Every row comes from one small tree of marks. The marks that hang from a mark follow it in brackets, in alphabetical order. Every link used is in the known rows. Which tree was each row made from?
(in the rows, 128 means zero)
Known rows:
J[W[G P]]: [79, 139, 152, 152, 97, 130, 140, 127, 123, 123, 127, 91, 148, 121, 64, 96, 140, 146, 142, 45, 96]
J[W[G[K] M]]: [86, 129, 143, 141, 114, 160, 120, 130, 133, 128, 146, 134, 158, 107, 112, 100, 144, 137, 126, 59, 90]
F[K W[B P S]]: [60, 145, 144, 86, 138, 137, 140, 143, 174, 135, 116, 105, 123, 114, 151, 95, 152, 165, 182, 55, 84]
W[J]: [116, 129, 139, 122, 122, 122, 130, 116, 131, 123, 122, 134, 136, 133, 107, 141, 119, 118, 108, 118, 158]
W[S]: [103, 135, 123, 132, 121, 128, 128, 163, 122, 115, 132, 147, 145, 111, 137, 133, 124, 135, 156, 130, 118]
J[W[B G S]]: [51, 130, 162, 154, 89, 143, 108, 188, 104, 119, 148, 126, 164, 114, 121, 79, 144, 157, 192, 80, 122]
J[W[M]]: [116, 141, 163, 165, 138, 153, 103, 104, 117, 125, 124, 138, 139, 112, 130, 109, 136, 127, 130, 80, 125]
M[W[G]]: [98, 107, 114, 138, 125, 129, 127, 141, 117, 130, 146, 117, 134, 150, 79, 85, 156, 143, 134, 88, 145]
W[B J M P S]: [70, 172, 167, 143, 132, 169, 134, 156, 124, 102, 141, 128, 161, 91, 96, 102, 109, 147, 170, 87, 108]
G[W[J]]: [112, 132, 121, 120, 108, 126, 132, 132, 132, 137, 110, 158, 137, 148, 121, 159, 119, 127, 97, 113, 175]
F[K]: [115, 119, 129, 98, 145, 140, 128, 116, 153, 138, 119, 113, 127, 128, 154, 133, 151, 144, 128, 115, 115]
J[W[S]]: [91, 132, 146, 152, 114, 126, 118, 146, 119, 118, 120, 159, 148, 114, 139, 117, 133, 137, 160, 83, 127]
P[W[B J M S]]: [90, 171, 161, 133, 128, 169, 134, 161, 130, 105, 158, 114, 146, 109, 116, 133, 119, 141, 163, 106, 129]
M[W[J]]: [114, 112, 128, 134, 129, 120, 126, 107, 131, 129, 123, 150, 123, 153, 99, 107, 137, 127, 116, 88, 178]
K[G[W[J P S]]]: [63, 135, 129, 118, 82, 129, 163, 148, 145, 115, 125, 182, 167, 119, 80, 138, 144, 156, 122, 68, 124]
F[K[G] W[M]]: [98, 108, 157, 95, 154, 145, 120, 76, 167, 140, 139, 126, 126, 130, 143, 106, 191, 135, 110, 74, 104]
P[W[G]]: [111, 141, 119, 120, 105, 135, 158, 148, 135, 124, 158, 68, 131, 137, 81, 140, 142, 143, 129, 102, 108]
M[W]: [121, 115, 114, 138, 142, 130, 125, 115, 127, 133, 129, 142, 116, 146, 122, 99, 146, 136, 133, 97, 153]
G[K W]: [115, 125, 86, 102, 108, 133, 138, 153, 157, 150, 113, 185, 132, 131, 160, 151, 127, 147, 109, 108, 124]
G[K W[J S]]: [82, 135, 95, 102, 94, 130, 143, 174, 156, 130, 114, 210, 156, 126, 146, 165, 118, 142, 114, 98, 139]
G[K W[M]]: [113, 143, 104, 113, 126, 165, 123, 142, 151, 141, 122, 187, 141, 120, 156, 144, 129, 141, 107, 104, 109]

Write each row's tree:
[52, 139, 134, 124, 85, 147, 147, 181, 139, 120, 141, 171, 160, 111, 115, 100, 150, 183, 176, 84, 102]
K[G[W[B P S]]]
[82, 152, 107, 114, 112, 167, 160, 185, 150, 109, 169, 121, 155, 98, 103, 137, 134, 151, 146, 83, 54]
P[W[G[K] M S]]
[103, 161, 152, 135, 126, 172, 106, 142, 122, 131, 130, 154, 148, 132, 131, 126, 119, 140, 123, 111, 167]
G[W[B J M]]
[58, 101, 155, 86, 122, 129, 125, 140, 167, 138, 144, 148, 133, 125, 162, 90, 184, 163, 169, 80, 110]
F[K[G] W[B S]]
[76, 103, 111, 115, 105, 140, 131, 167, 144, 140, 158, 142, 135, 137, 115, 63, 154, 164, 158, 84, 122]
M[W[B G[K]]]
[54, 130, 147, 125, 82, 141, 144, 154, 148, 131, 138, 117, 151, 105, 97, 73, 138, 173, 166, 44, 81]
J[W[B G[K] P]]
[83, 109, 131, 142, 119, 144, 118, 156, 110, 132, 159, 116, 133, 147, 93, 58, 153, 160, 167, 93, 148]
M[W[B G]]
[85, 163, 182, 164, 131, 171, 115, 115, 123, 120, 130, 115, 143, 99, 115, 76, 128, 153, 171, 60, 101]
J[W[B M P]]
[75, 166, 147, 141, 123, 178, 136, 193, 114, 106, 184, 88, 156, 111, 97, 109, 133, 159, 182, 99, 90]
P[W[B G M S]]
[62, 151, 165, 147, 119, 170, 116, 183, 103, 105, 165, 123, 178, 109, 89, 96, 125, 140, 162, 115, 127]
W[B G J M S]
[59, 118, 145, 121, 81, 134, 126, 175, 132, 123, 143, 200, 167, 130, 128, 118, 143, 160, 148, 106, 161]
K[G[W[B J S]]]
[56, 150, 166, 152, 102, 141, 130, 160, 126, 116, 121, 136, 148, 97, 124, 85, 128, 166, 196, 58, 101]
J[W[B P S]]
[73, 120, 101, 108, 96, 134, 145, 194, 142, 122, 149, 156, 162, 108, 114, 121, 136, 146, 149, 109, 81]
W[G[K] S]
[65, 166, 150, 142, 121, 160, 149, 159, 114, 94, 152, 109, 178, 101, 47, 114, 123, 139, 143, 68, 89]
W[G J M P S]
[51, 118, 141, 138, 106, 139, 124, 182, 110, 117, 158, 137, 158, 138, 81, 72, 142, 152, 176, 81, 168]
M[W[B G J S]]
[85, 127, 117, 139, 123, 134, 151, 131, 126, 126, 140, 98, 132, 139, 50, 79, 152, 156, 143, 55, 111]
M[W[G P]]
[94, 155, 134, 126, 117, 143, 145, 181, 136, 117, 152, 115, 131, 110, 138, 130, 126, 156, 185, 118, 114]
P[W[B S]]
[103, 146, 90, 99, 102, 136, 166, 143, 169, 142, 107, 164, 134, 121, 127, 142, 122, 161, 115, 76, 89]
G[K W[P]]
[86, 133, 166, 132, 105, 166, 115, 128, 129, 127, 148, 180, 159, 130, 117, 110, 146, 148, 118, 106, 165]
K[G[W[B J M]]]
[102, 131, 131, 131, 127, 122, 151, 101, 142, 123, 115, 124, 127, 140, 72, 105, 133, 137, 123, 56, 148]
M[W[J P]]
[99, 161, 153, 137, 125, 176, 136, 164, 123, 117, 178, 64, 140, 122, 91, 102, 138, 152, 159, 108, 104]
P[W[B G M]]
[89, 134, 121, 99, 93, 149, 157, 177, 160, 131, 168, 94, 132, 123, 110, 114, 135, 164, 153, 107, 92]
P[W[B G[K]]]
[106, 139, 157, 125, 131, 132, 120, 109, 138, 126, 144, 100, 140, 140, 75, 118, 136, 107, 97, 73, 143]
F[W[G J M]]
[92, 135, 135, 111, 116, 150, 139, 139, 141, 122, 153, 133, 161, 118, 85, 124, 128, 125, 99, 100, 110]
W[G[K] J M]
[78, 157, 116, 120, 117, 178, 114, 197, 141, 131, 136, 204, 159, 99, 178, 117, 122, 162, 165, 110, 98]
G[K W[B M S]]
[74, 145, 160, 110, 105, 121, 146, 132, 148, 132, 139, 74, 134, 138, 61, 91, 130, 143, 136, 57, 132]
F[W[B G J P]]
[111, 127, 135, 137, 118, 162, 117, 123, 131, 128, 142, 172, 150, 123, 125, 122, 156, 144, 111, 105, 125]
K[G[W[M]]]
